What can hang from each mark:
D: L
R: L T
K: D L T
L: A D K
T: A K
A: L T
N: R

Known rows, with every way that one mark hangs from another:
L[A D K[T]]: [ -7  20  36  16 -14   1   7  18 -20  11  -9  13   6   6  17 -14  -3 -13
  -5   1]
A[T]: [  3   4 -12  14  -2   0   3   7   2   7   1   7  -1   1   0  -5   1  -1
   6   0]
R[L[D] T[A K]]: [ 18  10  25   5 -12 -11   3  15 -12  -4   5   3 -16  -3 -25  -5 -29 -10
 -16   0]
N[R]: [ 7  1 -8  6 -1 12  1 -6  8  2  9  9  3  6  1 -3 -3 -5 -6 -5]
R[L[A] T]: [ 34  13  -1   6 -11  -3  -1 -11  -5  -5   1 -12 -20 -11 -13  -3 -23  -7
   1  -4]
N[R[L[A K[T]]]]: [ 16  16   8  17 -18  13   4  -6  -2   6   9   2  -4   5   5 -13 -13 -18
 -14  -4]
L[A K[D]]: [-16  16  21   6   5   4   2   8 -18  11  -2   2   0   0  17 -15  -6 -14
   2   3]
L[A D K]: [-10  20  29   2  -8  -2   9  20 -20   9  -4  17   7  -3  12 -16  -4 -10
   6  -6]
K[L]: [  1  -6  10   3  -3   8  -4   4   4   0  -1 -11  -2   6   8  -1   3  -9
  -8   7]
D[L[A[T[K]]]]: [  7   6  -1  15 -12   3  12  24 -10  10   2  12 -12   7   8 -17 -13  -3
  -6   4]
K[D L T]: [ -1  -4  24  26   5  16 -11   1  -1   4 -10 -22  -1  20  22  -2   2 -15
 -24  24]
T[A K[D[L]]]: [-14  -1  23   6   7   1   4  27 -14   6   2   3 -12  16   4 -13 -19  -8
 -23  18]
T[A[L[D K]]]: [-10  12  19   8  -6  -7   7  33 -15  12   1  13  -3   4   9 -17 -10 -12
   3   1]
N[R[L[A K]]]: [ 13  16   2   6 -13  11   5  -5  -3   5  13   6  -4  -2   1 -15 -14 -16
  -5 -10]
K[D[L]]: [  5  -3   4  12  14   8  -3   2  -8  -4  -4  -7  -1   9  15  -7 -10   1
 -10  11]
N[R[T[A[L] K]]]: [ 13   6  -1  14 -11   6   5  12   2   9  17  11 -15   7 -11 -10 -24 -15
 -14  -1]
N[R[L[A D] T]]: [ 39  16   2  14 -11   8   1  -8  -2  -2   6   5  -7  -1  -9  -9 -24 -11
  -6 -11]
T[A]: [-8  1  7 -5  2 -6  0 14 -3  5  0  2 -9  6 -3 -3 -6 -5 -3  6]
T[A[L[K]]]: [-12   8   9   5  -6  -5   5  24 -10  12   6   5  -9   3   6 -14 -10 -13
   3   3]
N[R[L[A K[D]] T]]: [ 23  19   5  17  -4  14   0 -15  -6   0  12  -2  -8  -4  -3 -13 -26 -18
  -7  -6]

Rows:
[ 25   6   3   2  -5  -8  -3  -5  -3  -8   6 -12 -22  -6 -22   1 -26  -7
  -6   1]	R[L T[A]]
[ -1  16  15  16 -12  -3  11  32 -14  19  -4  23  -1   5   5 -19  -5  -8
   1  -2]	L[A[T[K]] D]
[  0  15   1  28 -11  -2  10  27 -12  15   3  19   6  -1  12 -19  -3  -9
  13  -7]	A[L[D K] T]
[-14   3  16  13   3  -2   2  32 -12  18   3   1 -14  14   5 -17 -15 -15
 -13  14]	T[A[L] K[D]]
[ 14   6 -10  14  -7   4   8  15  -7   6  -2   6 -11   6  13 -15 -10   0
   2   4]	D[L[A[T]]]
[ 24  10  -8   7 -10  11   2  -7   3   4   8   1  -8   3  -1 -11 -14 -11
  -6  -7]	N[R[L[A]]]
[  8  10  11  15 -13   9   2  -1   0   3  12   2  -6   9  -3  -9 -16 -18
 -20   1]	N[R[L[K[T[A]]]]]
[ -7  23  17  15 -10  -2  11  26 -18  16  -3  23   6  -2  12 -20  -2 -11
  12  -7]	L[A[T] D K]
[ 14   5  -4   6  -1   6  -1  -4   6   0  12   7 -10   5 -11  -2 -18  -9
  -9  -1]	N[R[T[A]]]
[ -8  -2  32   6 -10   4   3  24  -5   5   0   5   3   8   3  -7  -1 -12
 -18   6]	T[K[L[D]]]
[ 17  19  19  20 -18  12   5   2  -8   6   4  10   2   7   8 -16 -14 -17
 -14  -6]	N[R[L[A D K[T]]]]
[ -1   4  12  28   6   3  -6  17  -8  14  -8 -12 -12  21  18 -10  -9 -13
 -15  22]	K[D T[A[L]]]
[-10   3  11   5 -10  -6   8  34  -7  16   7   7 -16   9  -2 -14 -13 -12
 -10   7]	T[A[L] K]
[  7   6  33  20 -12   9  -2  18  -7   9 -14  -6  -1  18  22  -8   2 -16
 -16  13]	K[L[A D] T]
[ 10   5   5  16   2  15   0  -7   2   2  13   7  -2   5  -8  -4 -18 -11
 -18   0]	N[R[T[K[D]]]]
[ -7   9   6  17   3   5   1  11 -11  10   3  -1   1   1  17 -14  -6 -11
   3   2]	A[L[K[D]]]
[ 22  12 -10  13 -11  -2   3   5  -4   7   0  -3 -14  -3  -2 -12 -10  -7
   5  -3]	R[L[A[T]]]
[ 22  12   3  18   0  14  -2 -20  -1  -7  15  -3  -3  -4  -8  -6 -24 -15
 -11  -6]	N[R[L[K[D]] T]]
[-14   9  25  20   3   8  -1   0 -12   5  -3  -4   6   8  15  -5  -2 -12
 -12  11]	L[K[D T]]
[  1   6   9   8  -2  -8   3  30 -10  11  -3   8  -7   9   6 -13  -9  -7
   2   4]	T[A[L[D]]]
[ 13   9 -10  29  -7  -2   6  25  -5  14  -2  13   1   4  11 -16  -2  -3
  11  -4]	A[L[D] T]
[ 24   6   0  11  -6   9   1  -4   2  -3   7   8   4   4  -4  -8 -11  -6
 -10  -9]	N[R[L[D]]]
[  3   4  15  11   4   3  -1  -1  -7  -1   4  -2  -7  -1 -10   0 -17  -6
 -12   5]	R[T[K[D]]]
[ -5  -2  15  11   5   7   4  14 -11   1   2   1  -3  10   7  -9 -13  -3
 -20  11]	T[K[D[L]]]
[  5   6  25  13  -2   8  -3   8  -8   5   1 -10 -13   4   1  -6 -16 -17
 -15  11]	R[T[K[D L[A]]]]
[  6   4   6  11  11   8  -1   8 -13   3  -7  -5  -6  10  21 -13 -12  -3
  -7  11]	K[D[L[A]]]
[-21  10  31  16   4   3  -1  11 -14   9  -2  -3  -1  12  13  -8  -7 -16
 -15  16]	L[K[D T[A]]]
